Each row was made from one walk, in order. Every step used is in the known rows, and no mark comes twice. Write each row's walk.
In the rows, zero is written as 128.
Known rows
zasu > ribaza: [134 112 138 143 160 152 122 103 139 145 108 142 111 121 121 112 126 126
 143 141 132 101]
metepa > ribaza > mifel > zasu: [ 80 106 138 168 156 149  97 142  84 101 131 135  92  61 150 124 140 161
 104  95 108 111]
metepa > zasu > lonen: [ 79 125 129 144 149 169 107 120 111 156 123 117  64 105 161 103 134 147
 106 129  87  93]
lonen > ribaza: [122 143 130 114 142 142 140 153 147 167 131 129  97 138 120 130 120 125
 119 136 122  98]
mifel > zasu > sonaro: [117  69 120 107 134 137 110 113 134 137 114 132  70  80 125 108 148 144
 134 126  83 135]
ribaza > mifel > zasu > rufe: [119  75 160 182 168 162 149 103  95  90 129 174  82  90 185 113 141 147
 140 107 110 120]
zasu > metepa > ribaza > mifel: [121 148 141 146 122 126 137 120  77 158 131 139 107  69 106 115 101 181
 102 146 107  74]
sonaro > ribaza > mifel > zasu > metepa: [ 78 110 137 175 132 116 120 110 120 159 126 163  61  68  98 125 137 152
 111  98 129  74]
rufe > zasu > ribaza: [108  93 120 120 206 156  87  90 128 139 112 142  94 130 142 128 110 131
 150 106 137 126]
metepa > ribaza > mifel: [112 144 149 158 134 156 114 144  71 115 146 134 139  69 141 123 117 173
 103 129 113  87]
lonen > ribaza > mifel > zasu > rufe: [110  99 164 165 172 162 154 136 110 129 138 162  60 117 193 124 136 129
 137 115 135 109]
lonen > ribaza > mifel: [128 148 155 172 138 149 119 147 109 159 162 141 109 118 132 129 101 137
 117 119 144  86]
sonaro > ribaza: [ 94 139 125 121 128 147 128 139 140 137 122 146 123  96 108 126 146 142
 114 126 114  79]
ribaza > mifel > zasu: [106  84 147 203 151 139  99 115 109 111 137 155  92  86 133 127 127 143
 120  77 116 121]
rufe > zasu > mifel: [ 98  79 127 137 189 158 101  70 117 106 139 153 120 148 156 155 109 136
 130 108 136 130]
mifel > zasu > metepa > ribaza: [ 80 104 104 103 151 114 142 130 129 157  86 128  49  85  99 119 147 151
 107 130  88 104]
sonaro > zasu: [ 99 138 116 113 143 157 110 113 156 123 113 131  89 134 117 122 116 131
 141  91 107 111]
sonaro > ribaza > mifel > zasu: [ 67 104 146 188 144 147  95 131 112 116 139 158  93  68 134 128 152 143
 112  80 132  87]
metepa > zasu > sonaro > ribaza > mifel: [ 88 143 136 143 116 158  72 122  79 147 151 136  84  75 168  91 152 182
 117 129 116  70]
rufe > ribaza > mifel > zasu: [ 99  70 133 193 179 158 105 158 108 136 144 175  88  70 145 139 150 132
 106  72 110 149]
rufe > ribaza > mifel: [130 109 143 182 160 164 118 158  93 150 158 171 135  75 131 136 125 146
 105 101 117 129]
metepa > zasu > ribaza: [108 124 119 156 180 154  91 102 126 145 100 134  68 150 159  93 148 131
 138 129 124  96]
rufe > zasu > lonen > ribaza: [ 63 118 133  88 181 170 111 137 129 196 148 120  65 108 150 143  91 128
 115 116 121 112]

Which walk is each row?
[143 117 165 199 153 161 106  97  97 136 138 154 125 102 136 111 106 143
 140 126 152  89]
zasu > ribaza > mifel
[115 129 144 209 172 161  72  95  87 133 131 146  82 128 173  96 127 148
 133 112 145  85]
metepa > zasu > ribaza > mifel
[106 133 129 119 166 170  96  95 158 141 100 130  76 145 125 112 120 111
 162 111 140 101]
sonaro > zasu > ribaza
[115  97 146 172 204 163  67  83  88 131 142 157 109 105 156 129  88 150
 144  94 159 115]
rufe > zasu > ribaza > mifel
[ 93  93 141 127 129 149  89 134  74 123 138 129  88  39 157 110 144 177
 114 129  99 115]
metepa > ribaza > mifel > zasu > sonaro
[140  98 156 165 174 188 168 149  84 129 150 195 130  83 182 124 134 149
 127 136 109 127]
zasu > rufe > ribaza > mifel
[ 81 108 110  51 149 152  85 117 118 152 134 140  96  74 135 127 133 165
 130 125 112 111]
rufe > zasu > sonaro > ribaza
[ 74  75 141 145 150 163 127 119 136 148 117 129  64  71 134 125 138 125
 110 113  90 119]
mifel > zasu > lonen
[113  58 138 155 156 159 100 150  95 156 152 163  83  44 152 121 151 152
 118 102 101 158]
rufe > ribaza > mifel > zasu > sonaro
[ 88  92 153 152 172 166 145 132  74  83 122 159  87  66 200 114 157 162
 124 127 104 109]
metepa > ribaza > mifel > zasu > rufe
[ 90 112 133 106 144 159  66 110  80 140 163 153 112  53 151 126 111 179
 127 108 133 101]
rufe > zasu > sonaro > ribaza > mifel
[ 75 150 157 178 148 176  99 144  88 186 167 119  49 112 183 108 111 145
  99 124 132  75]
metepa > zasu > lonen > ribaza > mifel
[105  75 129 154 181 146 107 105 151 133  93 142  67 113 130 118 151 114
 144 111 127 121]
mifel > zasu > ribaza
[ 75  89 119  90 122 142 105 129 141 141 116 134  72  62 124 114 175 148
 127 126 102 105]
mifel > zasu > sonaro > ribaza
[100  53 120 123 201 172 172 155 135 132 103 181  75  92 181 128 183 119
 130 118  84 161]
mifel > zasu > rufe > ribaza
[113 144 115  91 132 122 155 127 114 165  99 129  93  93  92 115 121 162
 107 164  91  81]
zasu > metepa > ribaza
[ 53 100 161 171 147 180 102 139  74 135 141 122  79  27 165 124 128 156
  92 116 101  97]
metepa > ribaza > mifel > zasu > lonen
[106 104 111 122 200 181 152 153 111 137 110 171  73 129 205 109 177 140
 125 138  81 132]
metepa > zasu > rufe > ribaza
[ 71  66 157 192 171 185 113 156  98 169 156 160  75  34 158 137 138 129
  93  89 104 141]
rufe > ribaza > mifel > zasu > lonen
